What can hang from each mark:
sema: bukez gedo
posun: kanuzo tidaz
kanuzo: posun
tidaz: fanep posun
fanep: tidaz
zazul: bukez posun
laki: pibe
bukez: pibe sema zazul
pibe: bukez laki
gedo: sema

Each row was made from one small tree. Brackets hold a mark, then the marks that hang from it, in alphabetical order. Every link used is in the known rows. Write each row's tree.
Known rows:
(kanuzo posun): [  1 -10 -17  27  14   6   2 -30 -30 -10   9  -1   0  18  10 -19 -62  10
 -25  -6  -3 -34]
(bukez (pibe laki) (sema gedo) (zazul (posun kanuzo tidaz))): [  3  -2   0  52   1  54  -5 -41  13  14  10 -25 -16 -26  -8 -17  14  16
 -59 -10  12 -25]
(gedo (sema (bukez pibe))): [ 22 -11  -8  21   4  39   1 -45 -25  12   3  -4  -7  55   5   4 -12 -17
 -41  -8   1 -42]
(tidaz (posun kanuzo)): [ -7   5 -18  25  14   1  12 -57 -17  -3  10 -16  -2  16   1  -2 -42   1
 -33  -6  17 -37]
(zazul (bukez (pibe laki) (sema gedo)) (posun kanuzo)): [  1  15 -17  42 -10  37   1 -96  14  19   1  -6  -3 -15  -5   6 -23  13
 -46  15  12 -46]
(laki (pibe (bukez sema (zazul (posun kanuzo (tidaz fanep)))))): [  4   0   7  49  11  42  -8 -34   7  30  24 -20 -30  -8   2  -7 -34  14
 -56   2  -6 -27]
(gedo (sema (bukez (pibe laki) (zazul (posun kanuzo))))): [ 16   6  -7  51  11  28  -3 -62  -2  32  -1 -13 -10  15  -5 -11 -15 -15
 -44  -4   1 -38]
(pibe (bukez (sema gedo)) laki): [ 10   4  -6  33  -7  28  -6 -73  -1   1  20  14  -6 -22  10   1 -63  15
 -19  12  14 -38]
(laki pibe): [ 19  -7  -2  11   4  -3   9  -3 -22   0  20  -6  -9  49   5  -7 -11  -9
 -24   3  -6 -28]
(bukez pibe sema): [ 11 -11  -3  28   8  37   5 -11 -20  -6  10  -5  -5  32   9 -41   0   7
 -56 -12 -12 -33]
(posun kanuzo): [  1  -1  -7  13   4   0  17 -60 -15  14   8   0  -8  12  -6  -7 -35  -8
 -33  -6  11 -45]
(bukez (pibe laki) (sema gedo) zazul): [ 22  -8   6  40   1  46  -1  -5  -9   4   8 -10  -8  20   2 -30  -3  17
 -42 -14  -8 -21]
(sema (bukez (pibe laki) (zazul (posun kanuzo tidaz))) gedo): [ 14  -3  -2  39   4  53 -13 -39   9  29   8 -11 -20  -6  -8  30  10   7
 -35   0  21 -27]
(fanep (tidaz posun)): [  7  -8 -37  29  23  29   5 -22 -13 -29  23  -7  -5  11   7  -6 -45   5
 -15  -9   3 -36]
(sema (bukez pibe (zazul (posun kanuzo (tidaz fanep)))) gedo): [ 16 -11   0  29   6  73  -9 -22   2  34   9 -18 -28  22  -8  46  -7  11
 -47 -12  20 -27]
(sema (bukez pibe (zazul posun)) gedo): [ 25 -11   0  25  10  45  -9   5 -11  15   5  -9 -10  31   2  27  -5   8
 -30  -7   0 -21]
(bukez (pibe laki) sema (zazul posun)): [ 10   5   2  63  19  13  -7   5   2  -5  10 -17  -6  -7   6 -67  -6  14
 -49 -11 -26 -24]
(laki (pibe (bukez sema (zazul (posun (tidaz fanep)))))): [ 10  -4   9  47  14  35 -14  -4   1  11  28 -20 -29   0   9 -14 -38  18
 -48  -1 -16 -23]
(kanuzo (posun (tidaz fanep))): [ -5 -14 -15  31  13  31  -6 -26 -22 -11  20 -10 -19  16   8  -6 -68  17
 -36 -15   9 -36]
(sema bukez gedo): [ 22 -11 -15  15  -6  39   2 -45 -21   5   8   9  -4  34   5  50 -42  -6
 -21   3  22 -40]
(posun tidaz): [ -2 -12  -3  13   8   3   1 -21 -16 -21  21  -6 -18   4   2 -13 -21   1
 -29 -15   5 -44]
(pibe bukez): [  6  -3   5   6  13  -5  -3 -32 -15   1  20  12 -13   0   8  -8 -57  13
  -9   0  -6 -38]

Write each row's tree:
[ -10    8  -21   42  -12   54    2 -103   11    9    9  -18  -18  -20
   -6   34  -65   13  -60    1   25  -57]	(zazul (bukez (sema gedo)) (posun kanuzo (tidaz fanep)))
[  9  -7  -3  40  12  47  -5 -53  -7  27   1 -23 -20  13  -6   0   3 -12
 -57 -15   2 -40]	(gedo (sema (bukez pibe (zazul (posun kanuzo tidaz)))))
[ 16  -1   0  50   5  37  -6  -5   3  -1  10 -18  -4  -1   3 -31  -5  17
 -43 -10  -7 -18]	(bukez (pibe laki) (sema gedo) (zazul posun))
[ -3   7 -18  28  15  16  10 -50 -13   3  15 -20 -12  34   1   7 -70   6
 -38 -11  23 -36]	(tidaz fanep (posun kanuzo))
[ 20  -1  -7  31  12  21  -8 -23 -11  10  10  12 -10  31   7  -7  -8  -2
 -26   6   0 -36]	(sema (bukez (pibe laki)))
[ 10  -8  -3  18  -5  40  -1 -58 -13   2  17   9  -7  -3  10  12 -59  16
 -30   2   9 -38]	(pibe (bukez (sema gedo)))
[  8  11 -15  41  -5  28  -6 -58   7  -5   7  -6  -1  -5   4  -3 -28  17
 -36  11  -1 -41]	(zazul (bukez (pibe laki) (sema gedo)) posun)
[ 26  -4   0  41  10  28  -6 -32 -17  17   1  -6 -11  39   2 -18 -16 -11
 -35 -11 -11 -36]	(gedo (sema (bukez (pibe laki) zazul)))
[ 11   7  13  32  19 -20 -11 -20  -4   6  19  11 -17 -20   4 -34 -61  19
   1  -1 -18 -32]	(pibe (bukez zazul) laki)
[ -5  -5  -5  17   4  28   8 -56  -6  12  20 -11 -29   9  -8   6 -42   0
 -45 -15  24 -48]	(posun kanuzo (tidaz fanep))
[  8   7   8  55  14   5 -11 -37  -2   4  15   8 -12 -30  10 -48 -65  19
 -25   0 -21 -36]	(pibe (bukez sema zazul) laki)
[ 14   3  -8  30 -11  38  -1 -57  -5   1   4   4  -5  18   3  -2 -25  19
 -35   6  -2 -44]	(zazul (bukez (pibe laki) (sema gedo)))
[ 15  -5   1  27   3  23  -1 -31 -14  11  21   2 -11  20  13 -11 -28   6
 -36  13 -11 -29]	(laki (pibe (bukez sema)))
[ 23  -2 -11  33   3  30  -3 -56 -16  12   6   1  -7  42   5  -4 -16 -18
 -33  -1   5 -43]	(gedo (sema (bukez (pibe laki))))
[-11   4  -4  20   8  13  -4 -59   7  12   8 -14 -22 -14 -10   0   0  14
 -42   0   0 -49]	(zazul (bukez pibe) (posun kanuzo tidaz))
[ 14  -2   4  36   0  39   0 -46   1  34  15 -13 -12  -2   1  13 -26  10
 -42  10   0 -20]	(laki (pibe (bukez (sema gedo) (zazul (posun kanuzo)))))
[-10   6 -11  28   9 -13  -7 -45  -1 -21  14 -10 -15 -22   1  -2 -44  10
 -25   0  -8 -54]	(zazul bukez (posun tidaz))
[ -7   0 -12  31  -9  58  -1 -85  10  14   5 -18 -15 -18  -8  19  -1  18
 -62   3  15 -48]	(zazul (bukez pibe (sema gedo)) (posun kanuzo tidaz))
[ 20  -9   0  17  -8  41   1 -40 -13  13  22   1 -10  25  11  19 -28   8
 -32  14   5 -25]	(laki (pibe (bukez (sema gedo))))
